In the rows, 128 means zero.
Known rows, with every step that occurs:
h -> z -> k: [148 128 130 131 113 151 142 141 118  99 139 127 134 145 125 120 130  95
 119 122 114 133 131 134 137 111 103 139 117 121 120 115 112 118 111 127
 133 138 154 151 125 124 123 149 135 175 153 120 130 159 129 114 115 143
 109 109 130 127 127 120 132 128 154]
s -> g -> m -> r -> u -> v -> z -> h: [114 118 127 135 120 147 130 128 125 140 122 127 168 121 127 133 140  51
 142 148 122 145 145  74 134 108 178 123 102 132 122 129 124  93 120 125
  91 138  88 115 115 131 129 144 163 138 109 136 181 195 138 114 102 147
  37  96 132 136 149 171 124 102  77]
j -> u -> x -> d: [117 110 148 121 112 112 137 172 136 126 127 133 185 117 134 119 114 138
 135 138  99 139 141 106 108 143 175 139  92 130 104 128 121 100 129 131
  88 119 111  95 138 128 122 132  93 135 129 104  87 221 127 117 113 117
 124 122 124 134 143 118 111 123 139]
r -> u -> v: [112 118 147 123 112 125 130 146 139 121 114 120 156 119 136 116 127 119
 133 149 111 136 130 103 114 131 150 127 105 130 133 119 132 114 132 124
 123 123 123 116 123 121 126 130 128 113 141 120 111 157 125 121 127 122
 112 143 124 141 136 121 112 117 127]
s -> g -> m: [118 126 114 139 129 136 126  98 113 152 119 136 122 121 125 150 138 105
 141 114 150 130 141 104 130 117 138 120 128 131 122 150 119 127 143 129
 126 138  99 135 123 134 133 123 140 113  82 141 180 131 135 140 113 125
 111 116 134 118 124 156 135 117  99]
x -> d -> v -> m: [106 124 147 150 116  94 123 155 113 152 148 127 152 146 136 123 132 142
 135 156 131 140 118 125 130 130 134 142 149 136 122 114 118 103 115 121
 111 135 137 140 107 133 128 130  91 143 129 129 113 131 113 124 111 111
 109 123 118 148 143 120 133 109 133]
r -> u -> v -> m: [102 118 148 138 111 118 122 151 133 135 114 112 150 127 140 122 130 122
 134 144 129 135 122 102 113 141 139 126 121 132 129 129 135 112 140 121
 104 121 133 131 110 123 126 138 108 111 141 137 122 156 120 123 121 117
  99 143 119 148 145 132 116 105 117]
w -> p -> c -> z -> h: [201 145 129 125 131 186 150 143 133  78 163  98 159 165 123 130 145  36
 112 174  89 134 146 131 162  99 109 164 140 118 127 132 130 127 100 136
 131 141 116 154 124 139 105 171 161 201 184  96 142  98 140 118 127 169
  92  72 131 145 120 167 132 151 146]
v -> z -> h -> p -> c: [197 142 123 120 148 159 148 139 137  77 156 117 159 150 124 117 140  56
 120 179 108 135 133 141 174 109 120 165 140 115 138 114 133 130  90 135
 105 143 105 135 131 146 111 169 130 210 167 100 144 103 135 113 130 164
  81  69 132 147 136 159 128 141 122]
e -> z -> k -> d: [144 123 136 149  92 131 139 158 119  97 167 136 141 151 121 113 135  85
 120 166 101 143 123 140 141 114 123 146 127 130 117  93 108 103  93 129
 133 139 135 135 123 111 130 125 103 202 166 121 136 181 128 100  97 126
  83 105 127 128 134  89 137 109 151]
g -> m -> r -> u -> x -> d -> v: [ 90 111 162 150 108 119 125 177 122 151 127 120 183 123 126 124 129 100
 149 142 114 148 148  56 117 117 198 134 121 135 110 123 113  90 123 120
  81 134 106 102 116 117 124 119 112 128 125 121 108 236 125 108  95 123
  86 126 129 129 153 115 120  96 122]
w -> d -> v: [122 129 142 139 115 118 135 155 114 119 137 131 139 140 121 125 132 104
 132 174 131 138 131 129 131 131 119 140 125 127 129 106 115 115 113 123
 123 137 141 135 115 134 130 119 128 148 143 108 138 132 121 105 124 121
 116 139 126 129 122 117 132 114 148]
j -> u -> v -> z -> k -> d: [128 112 144 125  86 115 145 166 132 102 146 155 188 125 133 101 128  90
 129 184 100 149 128 124 121 120 136 144  80 127 113  89 109  87 102 125
 119 128 125 109 126 123 134 129  88 185 165 102 115 209 130  89 103 121
  75 106 120 134 156 115 120 100 132]
x -> d -> v -> z: [122 122 143 126 117  96 135 158 132 134 159 151 170 126 129 110 122 134
 134 180 121 144 119 140 138 119 141 136 134 133 128  88 113  97  94 125
 112 141 118 119 126 141 130 131 102 159 143 102 108 125 119 124 119 126
  94 102 122 144 146  99 130 121 133]
h -> p -> c -> z -> v -> m: [183 142 137 146 114 157 148 145 114 106 152  97 162 164 127 127 150  61
 126 161 125 134 142 131 160 110  81 159 164 118 127 131 126 134 112 131
 162 146 151 173 121 143 105 175 138 213 173 119 155 134 133 109 127 157
 109  86 125 142 128 170 139 124 141]
g -> s: [122 129 123 135 127 134 127 110 128 141 126 137 114 128 129 139 128 124
 136 130 137 128 135 111 131 124 130 125 130 130 125 134 121 127 133 128
 118 136 123 133 125 131 132 123 126 117 102 133 162 139 133 143 119 124
 123 128 131 123 120 144 129 124 117]
e -> z -> v -> u -> x -> d: [119 116 168 163 100 109 149 193 138 131 159 121 176 134 120 104 127 136
 134 181 118 148 136 119 119 153 148 141 123 141 118 113 105  98  90 126
 123 134 131 114 132 131 118 144 121 184 177 123 113 215 121 108 111 128
 110 103 120 137 140  89 129 110 148]
p -> c -> z -> v: [167 136 136 139 108 156 150 141 127 110 147 110 164 149 121 122 139  76
 125 156 116 134 144 135 149 114  89 139 150 121 126 121 122 128 111 133
 191 139 149 146 132 139 114 157 182 194 163 110 133 128 134 116 129 149
 114  96 131 131 121 141 137 131 155]
x -> d: [122 124 137 126 128 110 129 144 127 127 143 135 139 131 133 123 130 141
 128 141 113 133 121 132 126 128 147 132 136 133 123 117 123 108 121 129
 115 131 120 123 128 131 129 129 117 136 130 114 101 149 125 133 119 120
 127 115 126 130 135 107 126 131 133]
s -> g -> m -> r -> u -> x: [ 98 114 132 147 119 146 121 135 122 152 103 120 150 109 126 149 132  74
 147 106 136 136 158  50 111 119 193 116 114 131 104 153 121 116 149 125
  78 133  96 107 124 119 127 123 139 103  88 148 163 235 140 122 102 131
  89 121 136 114 137 153 122  98  93]
m -> r -> u -> x -> d: [100 113 153 134 118 120 125 183 133 127 127 121 167 120 133 123 123 113
 135 130 102 139 138  79 108 132 201 128 121 133 104 121 125  96 125 126
  69 125 120  95 127 116 123 128 118 125 137 121  84 252 131 116 108 127
 103 120 128 125 148 104 112 113 128]
k -> d -> v: [117 126 145 150 106 114 132 149 111 133 147 137 146 141 124 122 132 104
 137 174 116 139 125 129 134 116 127 144 135 130 125  94 114 117 106 123
 136 136 132 131 116 121 131 108 109 160 141 117 120 134 121 111 113 121
 120 131 126 136 132 109 131 109 144]
c -> z -> v -> m -> r -> u -> j: [113 120 153 163  86 155 131 166 121 141 117  97 154 142 132 131 128  82
 135 133 123 138 142  74 118 137 120 126 124 126 113 130 126 110 127 123
 125 131 168 151 124 110 112 159 162 148 171 142 158 225 131  94 101 140
  84 121 118 130 139 150 130 103 139]
p -> c -> z -> k -> d -> v -> m -> r: [145 129 146 172  90 150 132 173 104 115 171 112 168 174 124 124 153  30
 122 175 113 147 133 107 149  94 110 154 158 126 102 100 107 104 102 123
 140 147 174 160  95 118 121 138 118 218 176 134 133 193 131  88  89 138
  66  90 125 137 142 141 143  84 146]
e -> z -> v -> m -> r -> u: [108 124 149 163  97 130 127 164 115 143 136 100 147 147 122 123 134  95
 134 144 126 139 133  90 131 135 135 133 142 132 126 121 127 106 112 124
 124 134 158 134 118 122 117 152 145 170 146 149 164 213 126  94 105 137
  64 115 122 135 141 130 138  97 123]
e -> d -> v: [127 125 146 150 107 114 133 147 112 128 146 126 144 140 123 120 134 115
 130 177 121 140 126 129 139 123 127 146 131 129 129  98 118 116 109 125
 145 136 136 126 113 122 127 115 108 157 139 118 126 134 117 109 112 117
 113 129 126 138 122 103 132 111 140]
j -> u -> x: [123 115 141 123 112 129 136 155 137 125 113 125 173 114 130 124 112 124
 133 127 113 133 148 101 110 144 156 134  86 125 110 138 126 122 136 129
 101 115 116 100 139 126 121 129 107 127 127 117 113 195 130 110 123 125
 127 133 126 131 137 139 113 121 135]
h -> p -> c -> z -> k -> d -> x: [192 135 142 155  96 162 152 176 124  76 181 121 150 158 121 113 154  28
 122 196 101 145 143 126 153  65 109 177 138 119 107  77 103 118 106 131
 146 155 137 164 115 118 111 147  96 235 215 109 116 185 140  90 111 159
 128  91 130 134 127 129 134 108 171]
h -> p -> c -> z -> v -> u: [180 139 151 155 120 168 157 155 132 100 151  98 160 150 118 117 147  64
 124 182 124 135 147 123 151 118  93 161 149 122 134 125 115 143 105 130
 173 145 145 156 124 141 103 172 167 208 197 120 149 141 140 106 129 163
 140  82 127 137 122 156 133 125 149]
e -> d: [134 126 136 139 119 125 130 140 120 118 142 127 126 131 126 126 135 114
 124 158 119 134 122 137 133 129 134 136 133 128 126 112 126 120 122 131
 130 132 130 123 122 121 129 120 112 148 138 123 126 151 125 120 113 120
 119 122 129 125 121 103 130 120 130]
j -> u -> v -> m -> r: [102 115 139 134 107 121 116 148 119 152 111 115 166 129 136 128 134 114
 136 131 120 135 137  76 108 142 155 127  93 132 114 142 132 102 145 122
 102 118 145 121 112 126 125 135 105 115 119 142 125 223 127  98 114 121
  86 134 118 148 148 179 117  95 102]
s -> g: [123 127 116 134 128 128 129 110 117 138 122 135 124 125 128 141 131 116
 133 124 138 129 135 119 125 123 137 123 127 130 120 135 124 129 134 130
 126 134 115 133 127 132 130 128 140 119  96 137 156 131 132 137 124 125
 125 118 131 126 118 146 129 124 114]
k -> d -> v -> z: [123 125 141 139 109 110 134 153 124 129 159 154 157 129 123 115 127  99
 136 191 123 143 121 144 142 116 126 139 137 128 126  76 112 109  92 123
 117 142 125 125 124 131 133 116 100 172 154 110 127 125 122 110 114 129
  93 112 124 139 145  98 133 108 134]
k -> d: [126 126 133 139 118 125 130 140 120 122 143 137 127 133 126 128 135 106
 131 152 117 132 122 135 129 123 133 136 137 129 121 108 121 120 120 128
 123 132 126 126 126 120 132 115 112 149 141 122 121 151 129 122 114 123
 127 124 129 124 132 104 128 118 133]

Rows:
[117 118 154 138 110 100 136 173 124 136 143 134 181 132 132 115 121 138
 139 158 113 145 136 115 122 127 161 139 123 134 114 110 113 100 106 124
 106 134 118 114 125 128 125 120  95 146 136 108  84 169 116 120 118 116
 119 127 125 142 140 102 120 117 146]  u -> x -> d -> v
[122 120 140 123 118 139 131 159 140 117 131 118 171 129 130 112 130  73
 129 163 102 142 133  98 131 119 168 130 102 129 127 107 133  94 103 124
  93 127 118 106 121 125 124 148 151 152 156 122 132 190 130 103 116 150
  52 109 126 145 154 142 117 114 107]  m -> r -> u -> v -> z -> h
[123 120 164 181  85 126 143 180 124 113 173 129 151 151 116 103 136  92
 124 206 116 151 122 126 133 122 120 159 124 136 124  85  93 106  80 120
 141 141 148 136 106 113 126 125 102 205 190 136 145 172 122  88  91 124
  92 108 120 142 138  88 139  88 158]  e -> z -> k -> d -> v -> u
[ 90 117 158 161 106 121 118 177 122 153 118 104 167 131 131 127 123 101
 142 136 133 141 141  66 113 134 168 133 128 130 111 128 126 114 126 116
  77 126 142 117 108 116 119 127 100 125 135 149 128 213 120 102 108 126
  87 141 122 141 150 136 121  88 121]  d -> v -> m -> r -> u -> x
[106 119 167 161 113 104 146 183 134 138 141 123 165 127 127 110 128 147
 139 162 133 143 136 113 110 151 147 140 129 138 116 125 108 106 105 122
 120 129 134 111 126 132 122 140 128 162 166 126 100 200 124 114 116 124
 139 115 121 123 140  99 125 111 142]  z -> v -> u -> x -> d
[ 94 113 164 144 106 111 128 191 125 138 131 119 186 127 130 117 121 112
 141 152 101 146 142  72 112 125 197 137 119 134 108 105 118  92 111 121
  83 131 124  98 118 116 121 124 113 134 137 117  84 234 123 106 106 124
  97 128 126 137 148 103 114 104 136]  m -> r -> u -> x -> d -> v
[ 98 123 145 155 118 101 115 159 105 162 145 121 152 149 132 128 137 127
 136 147 130 140 123  99 128 125 153 137 148 138 115 118 119  95 116 120
 101 136 148 136 102 129 127 128 101 140 124 140 113 180 118 112 105 120
  94 117 120 144 147 136 134  99 119]  x -> d -> v -> m -> r
[131 123 140 152  96 112 137 174 132 113 170 156 134 129 124 106 134  96
 130 183 134 147 123 136 130  88 124 149 123 130 109  62 102 100 100 123
 119 145 131 129 119 121 134 120  78 196 186 125 119 187 130  95 108 137
 105 111 124 122 147  88 138  96 146]  v -> z -> k -> d -> x
[136 124 132 137 107 120 139 154 128 100 160 155 143 132 127 112 132  89
 123 164 122 142 117 149 138 108 121 140 130 126 116  88 109 105  93 126
 115 138 131 127 125 123 136 127  99 194 167 117 132 163 131 107 104 131
  84  96 126 117 148  93 136 110 134]  v -> z -> k -> d
[181 137 126 130 127 178 146 140 136  93 155 104 159 158 123 127 135  52
 114 155  98 132 138 144 158 109 108 147 140 121 123 127 129 129 111 136
 149 133 129 146 124 135 112 161 177 189 166 112 135 113 135 122 124 157
  97  88 132 145 125 153 130 140 147]  p -> c -> z -> h
[172 131 140 122 133 162 141 161 141  81 139 104 186 142 128 110 146  31
 126 188  88 142 141  89 156 108 161 159 119 118 137 108 138 108  95 130
  89 140 108 118 121 133 109 169 141 190 174 102 126 180 138  95 122 164
  49  80 130 156 149 169 112 120 107]  m -> r -> u -> v -> z -> h -> p -> c
[128 114 137 106 108 117 135 146 145 125 123 143 185 108 133 110 118 122
 133 163 113 139 134 118 120 136 142 127  79 127 126 115 127 102 123 128
 116 121 116 106 136 138 127 137 106 133 138 106 120 164 127 109 128 128
  91 119 121 150 148 142 114 118 116]  j -> u -> v -> z
[100 111 159 146 102  95 131 183 122 150 133 127 196 132 137 119 115 138
 142 156 115 146 138  98 111 144 162 149 106 133 103 124 117  96 124 122
  84 123 127 114 118 132 121 132  69 143 129 118 100 204 114 107 105 108
 108 128 116 151 152 130 118 102 140]  j -> u -> x -> d -> v -> m
[113 115 160 138 112 118 137 199 135 122 150 124 202 133 128 107 117  85
 136 175  95 153 138  95 133 118 194 146 116 132 110  91 118  81  81 122
  59 134 111  92 121 127 120 143 122 179 157 109 105 219 124  98 102 143
  56  97 125 146 161 107 119 110 130]  m -> r -> u -> x -> d -> v -> z -> h
[ 92 120 158 178  90 119 123 179 103 128 142 117 148 154 129 121 140  69
 133 159 121 147 125  85 125 111 145 150 141 130 110  97 111  98 105 114
 104 135 162 133  91 104 129 124 102 178 157 147 140 218 125  85  83 122
  75 125 121 125 150 115 134  74 135]  z -> k -> d -> v -> m -> r -> u
[106 123 160 170 111 119 134 161 126 140 148 133 137 133 121 118 135 110
 136 192 132 140 122 121 124 134 129 148 135 135 128  98 106 123 105 119
 126 134 141 129 108 122 129 114 112 152 167 136 128 142 123 109 109 122
 138 127 121 136 136 104 129  96 141]  k -> d -> v -> u
[124 126 146 157  94 116 139 157 107 113 153 139 149 152 125 112 137  92
 129 170 114 145 127 129 134 104 119 154 129 129 119  89 103 107  94 121
 145 139 144 135 108 114 133 114 108 190 155 120 126 150 123  97 101 119
 108 124 126 126 134 102 136 101 154]  z -> k -> d -> v
[185 138 125 122 127 170 148 137 124  96 152 107 149 159 126 127 135  58
 116 148  97 132 142 146 156  98 120 155 124 121 125 126 126 128 106 133
 132 138 116 160 127 129 109 164 146 194 171 115 158 131 136 113 127 166
 117  94 129 144 124 158 131 145 143]  c -> z -> h -> p
[ 97 123 140 148 125 133 112 149 124 143 117 108 125 129 132 136 131 105
 132 117 135 130 126  84 117 134 154 125 141 130 119 135 136 120 141 122
  86 125 146 128 111 120 124 137 125 116 129 156 140 197 130 117 110 130
  96 130 123 129 144 141 127 102 109]  v -> m -> r -> u
[133 126 137 136 106 114 139 149 128 116 150 144 163 135 126 106 125 112
 125 162 132 145 127 135 141 106 112 142 120 126 126  94 109 108  87 121
 138 140 138 129 118 131 131 134 110 183 154 119 143 125 123 104 115 132
  82 109 124 134 143 113 138 111 139]  d -> v -> z -> k
[191 143 126 131 145 164 145 133 123  81 144 101 146 161 124 124 146  62
 120 162 100 131 138 126 165 111 124 170 139 117 137 129 134 138 103 134
 121 139 110 140 123 136 109 163 144 194 155 108 136 108 135 113 128 155
 107  90 133 144 124 167 124 141 131]  z -> h -> p -> c
[128 123 159 164 106 157 148 157 130 128 121 112 134 135 121 119 125 119
 135 156 129 136 136 102 122 155  89 137 106 125 131 124 110 127 110 124
 137 136 166 149 136 125 112 159 161 153 183 127 141 166 126 103 115 142
 130 116 120 133 126 132 126 119 157]  h -> z -> v -> u -> j
[136 127 142 131 121 109 141 161 128 122 165 139 175 145 128 107 125 112
 129 185 106 147 122 147 151 116 139 149 131 132 127  90 116  91  77 126
 108 139 114 123 120 142 126 145 123 188 150 100 122 118 119 115 114 137
  78  93 123 151 147 111 132 128 136]  x -> d -> v -> z -> h
[111 110 158 131 101 102 140 180 128 136 131 132 203 124 132 113 110 135
 140 160  99 146 145  99 112 136 171 147  91 131 107 114 114  96 116 126
 104 124 113  99 129 128 121 125  91 145 129  99  88 202 119 106 112 114
 119 131 122 146 143 119 113 113 149]  j -> u -> x -> d -> v
[104 118 145 129 112 132 122 151 131 132 111 115 155 122 131 121 133 103
 134 138 107 135 136  77 111 126 168 122 106 131 127 122 133 105 134 122
 111 125 132 111 118 116 126 129 141 110 135 131 110 203 130 112 120 128
  97 137 127 138 141 141 113 108 114]  m -> r -> u -> v
[120 116 139 115 106 122 134 140 132 129 112 127 173 120 134 117 124 128
 134 147 105 135 139 102 111 137 143 132  78 128 125 129 128 108 138 128
 132 117 123 111 129 128 125 130 119 119 127 112 115 174 127 111 126 119
 116 138 122 147 136 153 111 119 125]  j -> u -> v
[121 132 136 153 112 142 131 146  98 146 131 108 134 154 123 133 140  95
 135 119 137 131 136 105 136 124 104 130 146 127 119 127 122 114 117 123
 129 141 179 159 118 136 117 156 150 172 138 142 150 191 126 102 116 151
  93 109 125 131 135 152 141 110 128]  h -> z -> v -> m -> r
[142 126 130 117 121 127 138 142 140 117 143 131 169 133 131 110 130 100
 127 167 113 140 127 142 141 122 130 133 104 129 132 113 129 103  98 127
 116 129 112 121 126 137 128 145 131 163 153 113 130 130 123 114 129 140
  72 106 124 152 146 136 123 126 116]  u -> v -> z -> h
[140 132 137 135 111 144 148 138 111 123 133 121 141 143 121 122 131 108
 133 135 120 132 138 132 139 123  92 135 130 123 130 114 118 121 109 128
 157 141 158 151 134 137 119 151 163 176 145 113 138 143 126 114 128 149
 120 113 129 130 122 126 135 132 153]  h -> z -> v
[ 96 117 153 156 112  98 118 181 112 161 142 120 175 141 133 127 132 125
 140 143 127 144 135  87 118 130 173 134 138 138 102 122 118  93 115 118
  76 133 139 124 109 126 124 124  79 141 127 136  98 218 117 108 104 117
  91 121 120 144 152 127 127  94 122]  u -> x -> d -> v -> m -> r
[115 115 143 126 103 127 130 164 139 110 129 131 171 121 132 105 132  88
 125 149 113 145 130  90 119 110 159 127  98 128 121 102 121  89 106 121
 105 132 136 110 117 117 130 139 126 154 161 126 123 221 133  96 110 136
  54 111 124 131 155 124 121 100 115]  m -> r -> u -> v -> z -> k
[137 129 141 144 112 123 142 156 122 118 166 142 161 147 123 112 129  76
 132 200 110 146 123 150 153 111 126 153 132 128 127  79 114 105  77 125
 113 140 119 127 119 132 129 128 119 202 163 109 141 120 122 104 110 141
  75 102 125 145 146 108 135 114 137]  k -> d -> v -> z -> h
